Every row comes from one small tree of marks. The marks that hang from a mark follow it in brackets, in the order of their numbers. Every link used is in the known rows. Which tree was each row made from?
Known rows:
z363(z14(z283 z544 z864)): [ 16.8  -9.1 -13.4 -33.1  -6.4  -6.8  12.8 -19.4 -24.0  -6.6  21.9  23.2
  16.3   1.3 -25.6 -69.9  27.1  26.6  -1.5 -31.6]
z283(z14(z199 z363)): [ 27.0  13.5   4.2  20.1  24.7  12.7   2.6   7.3 -13.1  -4.3   7.6  12.6
 -14.4  16.5  -8.7 -77.3  16.1 -10.2  26.8   6.5]
z113(z14(z199 z260)): [ 25.3  36.2   3.8  20.5  13.7  37.3  10.8  -9.2   8.8  53.3  27.1  -7.1
 -18.4  -8.7  17.9 -53.2 -16.3 -17.8 -11.0   0.4]
z283(z14(z260(z91) z363 z544 z864)): [ 33.2 -17.6 -14.8 -28.8  23.8  23.4  48.2   7.5  20.3 -28.9   0.7  60.6
  21.8  16.0  -0.4 -87.1 -11.5  14.6   8.4   8.1]
z363(z14(z199 z544)): [ 30.0  11.7   2.9   2.2   7.0  15.5   6.2 -11.7 -31.2  39.1  19.7  15.0
  -3.3 -14.7  14.7 -65.5  19.1 -22.4 -18.6 -27.6]
z283(z14(z199 z260 z363 z544 z864)): [ 17.4 -13.0 -23.5 -24.3  22.6  46.8  31.7   7.9  -5.2  -3.8  14.3  66.7
  12.9  37.4   3.4 -90.6   4.8   3.7 -17.8   7.7]
z544(z14): [ 31.9   9.2  11.9 -15.3  -7.3  15.4   3.0   3.2  -7.9   0.7   9.2 -15.3
   1.0 -20.3  34.4 -41.9 -12.8  -3.0  30.6 -14.0]
z544(z14(z260(z91) z283 z363 z864)): [ 44.4  -4.1 -16.6 -43.3  -9.9  29.4  43.2   3.8  16.6 -62.2  12.2   9.9
 -12.3   6.8   3.1 -69.7 -24.8  42.3  26.7 -10.3]
z544(z14(z260 z283 z864)): [ 21.8  -5.5 -17.6 -46.6 -21.2  31.7  18.7   4.2  -3.3 -24.4  25.8   2.5
  -0.8  19.3  11.1 -56.8 -18.5  32.3  20.8 -15.4]
z363(z14(z260(z91) z283 z544 z864)): [ 35.9  -8.1 -18.5 -32.8  -4.0   6.9  39.3 -10.3  -2.3 -11.2  23.2  27.0
   3.5   2.6 -11.5 -75.8  -3.0  24.9  -2.7 -30.0]
z363(z14(z260(z91) z544 z864)): [ 37.8  -4.1  -7.0 -34.4   8.2  18.9  43.6  -8.9   7.7   6.5  17.0  42.4
   7.4 -16.8  16.5 -72.3 -19.4  12.1  -7.4 -26.5]
z91(z260): [ 27.6  12.2  22.6  21.5   6.7   8.6   1.4  -1.0  19.0  27.7  26.7  16.0
 -16.4 -17.2   4.2 -42.4   8.7   7.9   9.6 -17.9]
z113(z14(z199 z283 z363 z544 z864)): [ 16.0  10.4 -21.5 -17.7   4.2  18.5  19.2 -22.1  -4.8  -4.3  14.1  20.9
   6.8  12.8 -34.0 -80.7  25.7  26.4 -30.2  -0.2]
z113(z14(z283)): [ 20.7  26.4   4.6  18.8   2.3 -12.8  -2.9 -20.3   3.5  14.4  18.4 -33.4
   0.6 -10.4 -28.3 -48.2  13.8   7.8  22.7  -4.9]
z363(z14(z199 z260(z91) z283 z544)): [ 46.5   8.8 -13.3   2.9  -2.4  17.8  25.9  -4.1 -18.9  14.8  27.8   2.5
 -19.2   6.6   1.6 -76.1   4.9 -11.1 -14.9 -30.7]
z283(z14(z199)): [ 21.7  17.4   7.0  19.1  12.1   3.2 -11.5  12.2 -19.0  22.2  11.0  -6.6
 -18.3  24.4   2.4 -70.5   6.8 -15.9  32.4  -0.8]
z283(z14): [ 20.3   7.2  10.4  13.4  16.2  -8.8  -5.3   5.9  -7.4   8.5   8.0  -2.4
   4.5   7.6  -3.5 -60.2   6.1  -9.0  47.5   1.0]
z199(z14(z260 z283 z864)): [ 19.5  -8.4   2.5 -11.5   1.2   7.8   9.6   3.9  13.5  -9.2  12.9  17.5
  14.4  20.9  -4.9 -70.1   0.3  31.3  21.1  -3.6]
z14(z199 z260 z283 z363 z544 z864): [ 17.5 -11.8 -35.9 -34.7   1.9  52.0  27.3 -13.3   0.9 -15.5  28.9  45.7
   6.2  38.8 -11.4 -78.2  17.0  18.8 -29.4  -3.2]
z199(z14): [ 29.7   7.3  32.0  19.5  14.0  -8.3  -5.3   2.7   9.5  15.5  -4.8  -0.9
  14.5 -17.8  16.1 -55.5   5.5  -4.7  31.1  -1.1]
z864(z14(z544)): [ 24.1  -8.3   1.9  -9.6  -3.4   0.7  -1.7  -0.6   6.8  14.6  11.3  28.9
  29.6   4.2  12.8 -31.7   4.2 -27.4   9.8  -5.5]
z864(z14(z199 z260 z283 z363 z544)): [ 29.8 -10.5 -24.8  -3.9  -2.8  36.4  15.8   0.6   2.2 -10.6  29.9  41.6
   7.9  39.3  -8.8 -52.6  17.4 -21.8 -18.7   0.2]
z14(z260(z91) z283 z544 z864): [ 29.7 -12.2 -26.0 -38.6  -8.0  19.3  30.4  -7.6  19.1 -15.4  17.7  20.7
  13.4  25.1  -3.4 -68.4  -8.8  23.6   2.0 -12.5]

Write each row's tree:
[ 20.7  -0.6  -9.6 -44.9 -24.3   5.6   2.5   0.8 -12.4 -31.3  14.6 -12.3
  -2.4  12.4  -0.9 -57.8  -4.6  38.6  33.7 -19.4]  z544(z14(z283 z864))
[ 16.8  25.7 -12.4  -5.8   5.2  11.2  11.1 -20.5   2.9 -11.8  17.4   0.4
 -19.4  10.9 -40.6 -76.5  15.7  35.8  -0.8  -0.4]  z113(z14(z199 z283 z363 z864))
[ 33.1 -13.0  19.7   8.7  24.6   7.4  17.7  -4.8   8.2  -2.7 -11.9  38.3
  43.7 -25.2  11.1 -64.8  24.8  -7.2  -3.0   6.7]  z199(z14(z363 z544))
[ 16.7 -22.6 -32.1 -39.7   6.1  38.5  33.3 -19.8  13.5 -28.9  25.0  49.5
  30.1  20.7 -17.2 -66.4  16.2  25.8 -15.0  -2.4]  z14(z260 z283 z363 z544 z864)
[ 17.8  22.5 -20.9  -9.0   9.8  36.5  26.2 -17.5  12.1  -5.7  28.8  14.7
 -19.1  17.1 -27.9 -76.4   2.2  28.9 -13.3   2.3]  z113(z14(z199 z260 z283 z363 z864))
[ 28.2  -6.6  -8.7 -46.8   3.7  52.0  38.3  -1.0  13.8 -31.7  15.8  37.5
   5.1  -9.1  29.1 -57.7 -25.2  25.1   9.7  -4.2]  z544(z14(z260 z363 z864))
[ 24.6 -23.3   1.8 -24.4  23.7  35.5  38.8  -2.3  22.7  -8.6  -1.2  72.3
  45.6  -6.4  17.2 -75.1   3.9  14.9 -18.6   7.5]  z199(z14(z260 z363 z544 z864))
[ 21.4   6.8 -15.1 -23.4  14.7  57.0  23.2  -9.7  18.0  -5.6  25.3  41.7
 -16.8  17.7  10.7 -69.6  -9.3  15.4  -6.1   0.6]  z14(z199 z260 z363 z864)
[ 36.4  11.3  -6.4  -8.0 -10.3  25.9   5.6   0.8 -23.0 -30.6  14.9 -17.7
 -22.8   9.2   0.8 -62.9  13.6   8.5  15.8 -10.9]  z544(z14(z199 z283 z363))
[ 15.3  -3.4 -22.8 -37.0   1.2  55.0  17.6  -5.5   3.9  28.6  25.7  44.3
   6.9  26.7  28.2 -67.5  -9.4  -0.6 -29.6  -7.6]  z14(z199 z260 z544 z864)
[ 18.0   0.4 -18.4 -27.5  -9.3   5.7   6.9 -13.7 -35.8   6.5  24.8  19.3
  -6.0  18.9 -20.6 -81.2  26.7  19.0 -16.0 -33.4]  z363(z14(z199 z283 z544 z864))
[ 42.9 -18.4   6.4 -22.6  21.5  24.5  49.3   4.1  36.2 -20.8 -10.6  62.0
  32.0  -9.6  19.7 -82.2 -12.7  19.3  -8.3   6.0]  z199(z14(z260(z91) z363 z544 z864))
[ 30.3  21.0 -10.7 -11.9  -0.9   4.4  28.1 -11.9  29.4  -4.1  19.6 -10.3
 -12.0   3.3 -19.8 -65.4 -25.0  34.1  18.6  -6.0]  z113(z14(z260(z91) z283 z864))
[ 34.4   1.2  -1.8 -13.2  -6.6  13.0  11.5  -5.5 -11.8 -43.1  12.4 -13.5
   0.3  -7.4  -5.4 -52.2  13.5  16.2  30.4 -10.2]  z544(z14(z283 z363))
[ 27.9 -20.7 -21.0  -9.5   1.2  23.3  23.0  -5.8  13.5 -23.4  26.0  46.0
  30.6  22.2 -13.9 -41.7  16.7 -13.6  -4.4   1.9]  z864(z14(z260 z283 z363 z544))
[ 22.6 -27.0  -9.9 -23.1  11.6  23.7  33.1  -3.9  12.1 -27.7   5.4  56.5
  42.9  14.0 -11.0 -80.5  20.5  28.4 -14.0   4.0]  z199(z14(z260 z283 z363 z544 z864))
[ 39.2  27.7   0.9  18.2   5.0   1.6  22.4 -11.3  25.8   9.1  20.5 -30.4
 -12.4  -8.8 -13.3 -54.5 -16.1   5.7  20.9  -4.5]  z113(z14(z260(z91) z283))
[ 24.4  -1.4  -8.9   1.7  -9.9   7.2  -0.7   1.6  14.1  -4.5  34.4   6.0
   2.6  28.8  -8.8 -31.8  -3.2 -11.5  30.2  -5.6]  z864(z14(z260 z283))
[ 13.5  -8.1 -34.6 -35.2 -10.2  43.1  12.6  -7.9  -6.5  10.6  31.6  27.7
   3.2  46.8  -0.2 -72.0   8.6  11.4 -23.9 -11.8]  z14(z199 z260 z283 z544 z864)
[ 42.4  14.5  -6.9 -40.6 -14.4  45.6  27.9  18.2   8.0  -4.6  12.5   4.6
 -34.7  11.3  47.2 -70.6 -50.2  16.2  11.7 -15.7]  z544(z14(z199 z260(z91) z864))
[ 18.6  -3.6 -25.6 -29.5  -5.6  30.5  21.7 -10.5 -27.9  13.5  35.8  33.2
  -4.7  23.7  -7.6 -80.4  15.0  13.8 -29.1 -30.0]  z363(z14(z199 z260 z283 z544 z864))
[ 21.3 -23.3  -1.8 -21.3   8.2  -2.0  18.8  -7.3   5.1 -35.1  -6.7  42.2
  41.6   7.7 -23.0 -81.4  33.4  34.0  -0.7   0.5]  z199(z14(z283 z363 z544 z864))
[ 27.6   0.6 -24.3 -41.5 -11.4  54.0  26.0   3.3  -7.6 -37.2  26.5  17.4
 -21.1  27.7   7.1 -73.7  -7.5  30.8   0.3  -9.5]  z544(z14(z199 z260 z283 z363 z864))
[ 28.3  17.2  -7.8   8.4  24.7  53.4  34.2 -16.8   8.9  34.4  19.5  32.4
  11.0 -14.2  12.9 -63.2   2.6 -22.3 -46.1   7.5]  z113(z14(z199 z260 z363 z544))
[ 17.5  -7.9 -28.0 -32.8  -2.0  26.7  11.9 -15.9  -6.8 -22.7  16.6  32.4
   6.1  31.8 -24.8 -78.5  31.7  24.6 -16.8  -6.7]  z14(z199 z283 z363 z544 z864)
[ 23.4   4.5 -23.2 -42.4 -24.5  44.3  11.5  10.1 -15.4 -10.4  29.6  -1.6
 -23.9  35.5  17.5 -67.5 -17.5  24.2   5.6 -17.6]  z544(z14(z199 z260 z283 z864))
[ 49.2  -0.7  -9.9  -2.3   7.7  37.1  31.9   8.9  24.7  -3.2  13.8  47.4
  -3.8  14.4  21.5 -54.6 -16.3 -29.4 -11.7   2.3]  z864(z14(z199 z260(z91) z363 z544))
[ 46.2 -14.9 -16.7  -7.9  -0.5  12.1  33.6   0.4  26.9 -35.9  15.6  35.4
  16.4  18.5 -12.2 -48.4   0.0  -9.5   8.3  -1.3]  z864(z14(z260(z91) z283 z363 z544))
[ 11.6   0.4 -23.7 -27.2  -0.7  21.7  25.8 -18.5  10.0  14.9  26.2  20.1
  29.0   9.7 -16.2 -62.5   2.0  20.2 -23.2  -4.5]  z113(z14(z260 z283 z544 z864))
[ 11.3  14.8 -19.9 -19.3  -8.0   8.9   5.0 -15.3 -11.1  21.6  17.5   2.9
   4.6  19.7 -22.7 -74.7  16.6  19.3 -24.8  -9.4]  z113(z14(z199 z283 z544 z864))
